Known rows, with every way that one mark hangs from another:
{k331 {k58 k744} k830}: [-18  20 -43 -13 -41  -5  -5 -11 -24  53  44 -10  49  13  22 -17   9 -47
  -9  -2]
{k323 {k10 k312 {k830 k331}}}: [ 26  -7 -16   9  50 -27 -49 -42 -41  16   1 -14 -21  -6 -13 -16 -15  14
  54 -19]
{k744 k58 {k331 {k830 k10}}}: [-16  45 -20 -11  14 -32  19 -27   8  30  66 -13  37  57  40 -13   6 -23
  -5  66]
{k10 {k830 {k331 k58 k744}}}: [  9 -11 -18  -1  11  -7 -53 -34  -5  10  19 -31  26  27  -1 -44   4 -36
  32 -12]
{k58 {k744 k331}}: [ -9 -27   1  -3 -24 -35  -1 -33 -32  27  71 -15 -10  15  20 -39  12 -12
  -9  33]
{k58 {k744 {k331 k312}}}: [-17 -39  12 -12 -21 -62  11 -35 -39  38  67 -14 -41  18  11 -32  14 -19
 -14  27]
{k312 k331}: [  0 -14   1  -4  10 -11 -15  -6  17  -2 -24 -11   6  -6  -1 -23  -5  -4
   3   4]
{k10 {k312 {k331 k830}}}: [ -1  14 -20 -13  17 -24 -24 -20 -31  -8  -1  -5 -14   2  12   6  -7  -4
  29   1]
{k744 k58 {k331 k830}}: [-20  41 -28 -13 -19 -37  19 -21  12  29  67 -16  33  53  43 -24   1 -16
 -11  59]
{k58 {k331 k312 k830} k744}: [-20 -48 -18 -26  -6 -53  25 -58 -82  63  76 -15 -17  23  19 -23  10 -28
 -22  15]
{k10 {k312 k331} k830}: [ 18 -16   3   5  24 -12 -63 -20 -41 -30 -17  -4 -11   2  -3   4 -14   5
  59  12]
{k331 k744 k830}: [-24  16 -32 -19 -18  -6  -6 -26  12  21  44  -2   9  40  39 -10   6 -29
  -1 -17]
{k10 {k312 {k331 k744}} k830}: [ 14 -24   3   1  17 -15 -79 -19 -33 -25   1  -5 -29  16   8 -15 -12 -10
  60   9]
{k744 {k58 k331}}: [  4  -7  -4  -4   6 -10  -1  16 -22  23  35 -13  10  23  14 -36  -9  -8
 -10  60]
{k10 {k312 {k331 k58 k744}} k830}: [ 15 -12  -3  -4   7 -14 -91  -9 -31  -5   3  -8 -13  12   6 -27 -12 -27
  61   8]
{k331 k58}: [  1  19 -12  -6 -16   1 -17  17   5  28   4  -4  22  -7  -4 -19   0 -29
   1  -3]
{k10 k312}: [  9   7  -1  -2  15 -14 -23   3 -45 -14   7   2 -42  -7   0  12  -5   4
  29   5]
{k312 {k331 k830}}: [-11   9 -26 -13   3 -12  -1 -29  17   6 -11  -9  34   9  15  -8  -2 -10
  -1  -6]
{k10 {k312 k331}}: [  9  -5  -1  -6  24 -23 -35  -1 -31 -17 -12  -6 -36  -9  -2  -6  -9   2
  32   7]

Rows:
[  1  17 -20  -9  35 -13  -1  -5 -48  25  48 -10  12  35  25  -9  -3 -16
   8  60] => {k744 {k58 {k331 {k830 {k10 k312}}}}}
[  7 -15  -7  -3  23 -32 -30 -38 -22  16  -5 -30  12  19 -22 -19   4 -28
  22 -16] => {k10 {k830 {k331 k58 k312}}}
[ 13   2  11   0  71 -10 -27 -11 -31 -13 -13   2 -24  -1  -5  13   3  -7
  34  15] => {k830 {k10 {k312 k331}}}
[ -8 -71   9 -18   0 -51  12 -35 -81  53  65 -15 -44  10   1 -36   9 -21
 -19  24] => {k58 {k331 k312} k744}
[-31   3 -25 -28 -34 -45  12 -16 -38  71  36  -9   1  23   9  -7  11 -55
 -18 -13] => {k331 {k58 k744} k312 k830}
[ -1  -1 -27 -16  42  -9  19 -59 -37  32  52  -4  33  18  17   0   6 -14
  -2  14] => {k58 {k331 {k830 k10}}}
[ -3  -5 -26 -24  40 -19 -12 -55 -51  33  78  -4  -7  32  32 -17   6 -31
  16  13] => {k58 {k331 k744 {k830 {k10 k312}}}}
[ -5  38 -24  -9  43  -5   4 -34 -34   4  18   6  11  20  17  39   8 -13
  22  -2] => {k331 {k830 {k10 k312}}}
[-30  26 -13 -24 -14 -69  30 -24   3  44  60 -16  -4  59  32 -16   3 -25
 -18  49] => {k744 k58 {k331 k312 k830}}
[ 10  -1  14  -5  66 -12 -41  -9 -26  -7   4   1 -37   9   3  -3   4 -20
  38  12] => {k830 {k10 {k312 {k331 k744}}}}
[ -7 -24 -10 -14  15 -57  -7 -26 -38  49  21 -46 -21  10 -19 -49  15 -48
 -11 -17] => {k830 {k331 {k58 k744} k312}}
[-14  26 -22 -17  33  -8 -21 -31 -22  13  47   4 -13  41  34  11  11 -35
  26  -6] => {k331 k744 {k830 {k10 k312}}}
[ 20  -6  -5   2  14 -12 -75  -9 -39 -12 -14  -7   3  -1  -7  -8 -15 -13
  59  10] => {k10 {k312 {k331 k58}} k830}
[-10   6 -27 -14  10 -10 -18 -22  -8  40  10 -13  48  10  14 -23   9 -45
   0   8] => {k312 {k331 {k58 k744} {k830 k10}}}
[-12  44 -34 -24  16  -6 -39 -12 -17  42  51   0   9  33  29  -7  11 -63
  26  -8] => {k331 k58 k744 {k830 {k10 k312}}}
[  3 -31  -5  -1  13 -36 -32 -40 -40  26  11 -34   7  19 -17 -29   7 -34
  20  -9] => {k10 {k830 {k331 {k58 k744} k312}}}
[  5  -6  -4  -5  80 -16 -18 -43  -4   8  26 -33 -10  29   0 -34  21 -37
  14 -11] => {k830 k10 {k331 k744}}
[ 14 -11 -15   0  33 -34 -32 -38  -7  50  -8 -19   0   0 -24 -30  -9 -10
  27 -30] => {k323 {k10 {k830 {k331 k58 k312}}}}
[-16  38 -21 -13  28  -9 -25   3 -18  16  49  -2  -9  59  44  -1   6 -40
  20  30] => {k331 {k744 k58} {k830 {k10 k312}}}
[-16  -5 -15  -8  -3 -32  12 -56 -35  36  82 -12  14  29  32 -18  18 -24
  -6  30] => {k58 {k744 {k331 {k830 k10}}}}
